What can hang from each mark
lazad: balos
geva: defo
mogu: luteb meves
defo: geva
meves: mogu penupo
penupo: meves
dubak: luteb
balos: lazad
merofi: lazad luteb
luteb: defo dubak merofi

Every row comes from one small tree of marks. The marks that hang from a mark follow it in brackets, in alphabetical order. Every link used is in the known rows. Which tree was each row made from?
In the rows, zero is written as 128.
Known rows
dubak[luteb[merofi[lazad[balos]]]]: [126 145 158 176 134 119 181  94 107  63 173 101 112 116 132  79 129 168
 128 128  98 120 111]
defo[geva]: [119 154 105 157 121 118 137 131 108 174 165 154 132 124 120  90 123 116
 133 111 125 137 150]
dubak[luteb[defo[geva]]]: [125 139 103 204 133 106 123 123  82 130 166 146 115 106 131 147 121 145
 154  98 135 109 135]
mogu[luteb[dubak merofi[lazad]]]: [176  97 128 195 106  99 142 132 148  83 176 124 115 115 131  71 123 129
  94 173 107  84 103]
mogu[luteb]: [121 127  95 167 112 128 110 154 108 133 161 122 130 112 132 115 123 150
 100 147 115 114 133]
luteb[defo]: [137 142 119 189 116 130 139 125  95 135 142 113 121 102 128 144 114 146
 134 126 120 132 125]
balos[lazad]: [ 89 163 127 139  81 135 134 124 103 153 138 121 121 120 116 125 119 135
 127 126 116 134 133]
penupo[meves[mogu[luteb[dubak]]]]: [155  90 136 147 102  74 100 131 155  86 155 141 118 111 120 151 118 138
 112 161 103 116 117]
geva[defo]: [117 130 114 158 112 114 131 134 110 169 155 153 129 134 136 116 130 135
 134 123 107  81 129]
mogu[luteb[defo[geva]] meves[penupo]]: [145 168  43 224 111 107 136 148 104 113 171 130 124  76 132 149 120 134
  71 133 159  82 112]
merofi[lazad[balos]]: [127 166 145 165 131 138 193 109 114 143 145 100 126 122 124  66 121 145
 129 131  96 155 111]
luteb[defo[geva]]: [134 148 101 201 120 120 132 119 106 165 152 156 127 105 122 131 121 123
 142 109 137 113 136]
merofi[luteb[defo]]: [158 150  98 198 143 116 145 112  95  90 154  93 134  90 116 129 119 151
 142 137 140 125 110]
dubak[luteb[defo[geva] merofi[lazad]]]: [147 127 118 235 123  91 154 106 114  94 174 143 106 110 130 107 127 152
 139 111 135  75 115]
penupo[meves[mogu[luteb]]]: [124 109 120 150 101  87 103 135 146 106 148 139 125 113 122 156 122 166
 107 149 111 108 126]
luteb[defo[geva] dubak merofi[lazad]]: [190 118 133 227 115  89 162  98 146 112 166 161 111 109 122  89 122  99
 134 135 130  84 109]
merofi[luteb[defo[geva] dubak]]: [186 138  99 208 149  95 136 102 116 101 170 136 133  91 110 113 120 101
 157 132 151 115 113]
meves[mogu[luteb[defo merofi]] penupo]: [162 125 111 203  94  78 111 124 128  53 155 139 119  59 132 183 117 166
  90 163 131  50 108]
penupo[meves[mogu[luteb[dubak merofi]]]]: [167  77 147 154  92  67  96 113 171  46 171 156 115 105 118 151 124 138
 100 171 108  85 118]
luteb[dubak merofi]: [164 116 149 152 111 110 138 112 121  86 178 125 117 112 123  96 118 113
 120 148 106 130 126]
mogu[meves]: [126 157  91 160 125 136 160 151  97 114 158  84 122 113 125 109 119 135
  86 135 115 179 138]
dubak[luteb[merofi]]: [121 130 133 157 121 109 133 121  90  68 184 110 112 115 134 113 123 163
 123 123 111 116 134]
luteb[defo[geva] dubak merofi]: [179 119 129 205 113  99 122  98 131 104 173 176 117  97 119 127 122  95
 138 130 136  91 129]

Write each row's tree
[190 130 113 196 144 105 144 108 106  71 161  94 128  88 116 126 114 124
 147 150 132 130 100]
merofi[luteb[defo dubak]]
[127 168  63 168 111 117 150 165  97  90 174  85 123  92 135 115 115 152
  52 152 131 121 110]
mogu[luteb meves[penupo]]
[129 129 138 181 120 100 171 122 105  72 176  97 107 125 136  76 123 168
 120 128 105 114 114]
dubak[luteb[merofi[lazad]]]
[137 130 113 212 123  99 115 104  98  87 181 156 113 100 130 146 128 147
 143 105 140  78 136]
dubak[luteb[defo[geva] merofi]]
[189 130 169 214 121 118 180  73 136  71 154 119 111  98 123 103 121 123
 134 152 106 107  92]
luteb[defo dubak merofi[lazad[balos]]]
[166 131 118 198 124 107 129 116 114 146 159 162 120 104 122 128 116  96
 148 122 130 119 127]
luteb[defo[geva] dubak]
[160 154  71 219  99 109 141 135 109  40 177 101 114  69 137 158 119 157
  52 161 149  69 101]
mogu[luteb[defo merofi] meves[penupo]]
[142 158  73 176  99 110 148 146 111  52 189  97 121  85 133 115 121 152
  42 160 137  91 112]
mogu[luteb[merofi] meves[penupo]]
[146 162  58 212 108 117 143 151  93  81 161  88 118  74 137 158 112 159
  63 151 143 100  99]
mogu[luteb[defo] meves[penupo]]
[160 151  81 165 112 105 148 158 105  75 182  86 117  88 135 111 110 124
  57 165 122 129 101]
mogu[luteb[dubak] meves[penupo]]
[175  83 132 189 100  74  93 120 154  77 141 144 114  93 123 194 115 145
 120 160 116  96 105]
penupo[meves[mogu[luteb[defo dubak]]]]
[156  95 124 200  89  80  92 106 159  55 152 154 115  89 121 199 126 173
 104 158 129  56 117]
penupo[meves[mogu[luteb[defo merofi]]]]
[150 121 134 225 120  99 164 111 102  61 164 102 102 107 137 119 121 175
 129 129 117  93 101]
dubak[luteb[defo merofi[lazad]]]
[196 135 103 228 149  85 175 104 132 106 164 125 128 102 111  76 120 104
 153 139 144 108  93]
merofi[lazad luteb[defo[geva] dubak]]
[180 143  76 209 111 104 141 147 102  61 167  91 111  72 137 154 108 131
  67 164 134 107  88]
mogu[luteb[defo dubak] meves[penupo]]
[160 117  83 178 122 123 121 163 116  89 170  98 119 105 131 116 120 119
  66 166 115 149 125]
mogu[luteb[dubak] meves]
[129 140 106 153 104  84 121 152 116 103 151 122 128  82 132 140 112 160
  90 154 113 105 118]
meves[mogu[luteb] penupo]
[160 136 115 233 112 103 163 105 136 131 159 158 118 111 122  96 126 127
 131 123 138  80 118]
luteb[defo[geva] merofi[lazad]]
[146 172 125 174 160 124 201  96 116  99 157  77 139 110 113  53 126 148
 138 142 117 148  98]
merofi[lazad[balos] luteb]
[149 104 103 209 114 103  91 145 124 110 128 135 126  78 130 189 121 160
 110 157 115 103 129]
meves[mogu[luteb[defo]]]
[138 110  99 204 102  77  88 119 153 126 144 186 127  98 117 186 126 149
 126 131 141  70 129]
penupo[meves[mogu[luteb[defo[geva]]]]]
[169 147 100 223 145 107 185 112 112  93 147  77 129 100 119  94 118 154
 139 145 135 119  90]
merofi[lazad luteb[defo]]
[149 134 101 196 105  84 113 140 112  96 139 126 122  65 134 183 111 166
  99 155 125  81 104]
meves[mogu[luteb[defo]] penupo]
[160 120 122 148 108  72 118 146 126  86 159 129 121  81 131 137 110 132
  94 167 105 109 108]
meves[mogu[luteb[dubak]] penupo]
[143 103 115 192  98  87  95 124 144  95 135 139 121  95 124 198 120 172
 115 149 122  86 115]
penupo[meves[mogu[luteb[defo]]]]
[176 152 142 170 162 114 200  93 126  78 163  83 132 107 111  47 121 121
 142 155 109 152  88]
merofi[lazad[balos] luteb[dubak]]
[138  97 129 155  93  79  99 117 161  67 165 150 122 105 120 155 128 164
  97 158 118  75 128]
penupo[meves[mogu[luteb[merofi]]]]
[168  98 124 173 104 108 102 132 132  78 182 136 121 105 130 111 123 124
  96 168 113  90 124]
mogu[luteb[dubak merofi]]
[158  90 124 162 117  90  94 151 137  99 147 138 124  94 126 145 119 128
 105 170  96 131 131]
meves[mogu[luteb[dubak]]]
[172 117 153 176 110 100 175 115 137  93 171 115 110 123 125  56 118 118
 114 154 101 124 106]
luteb[dubak merofi[lazad]]
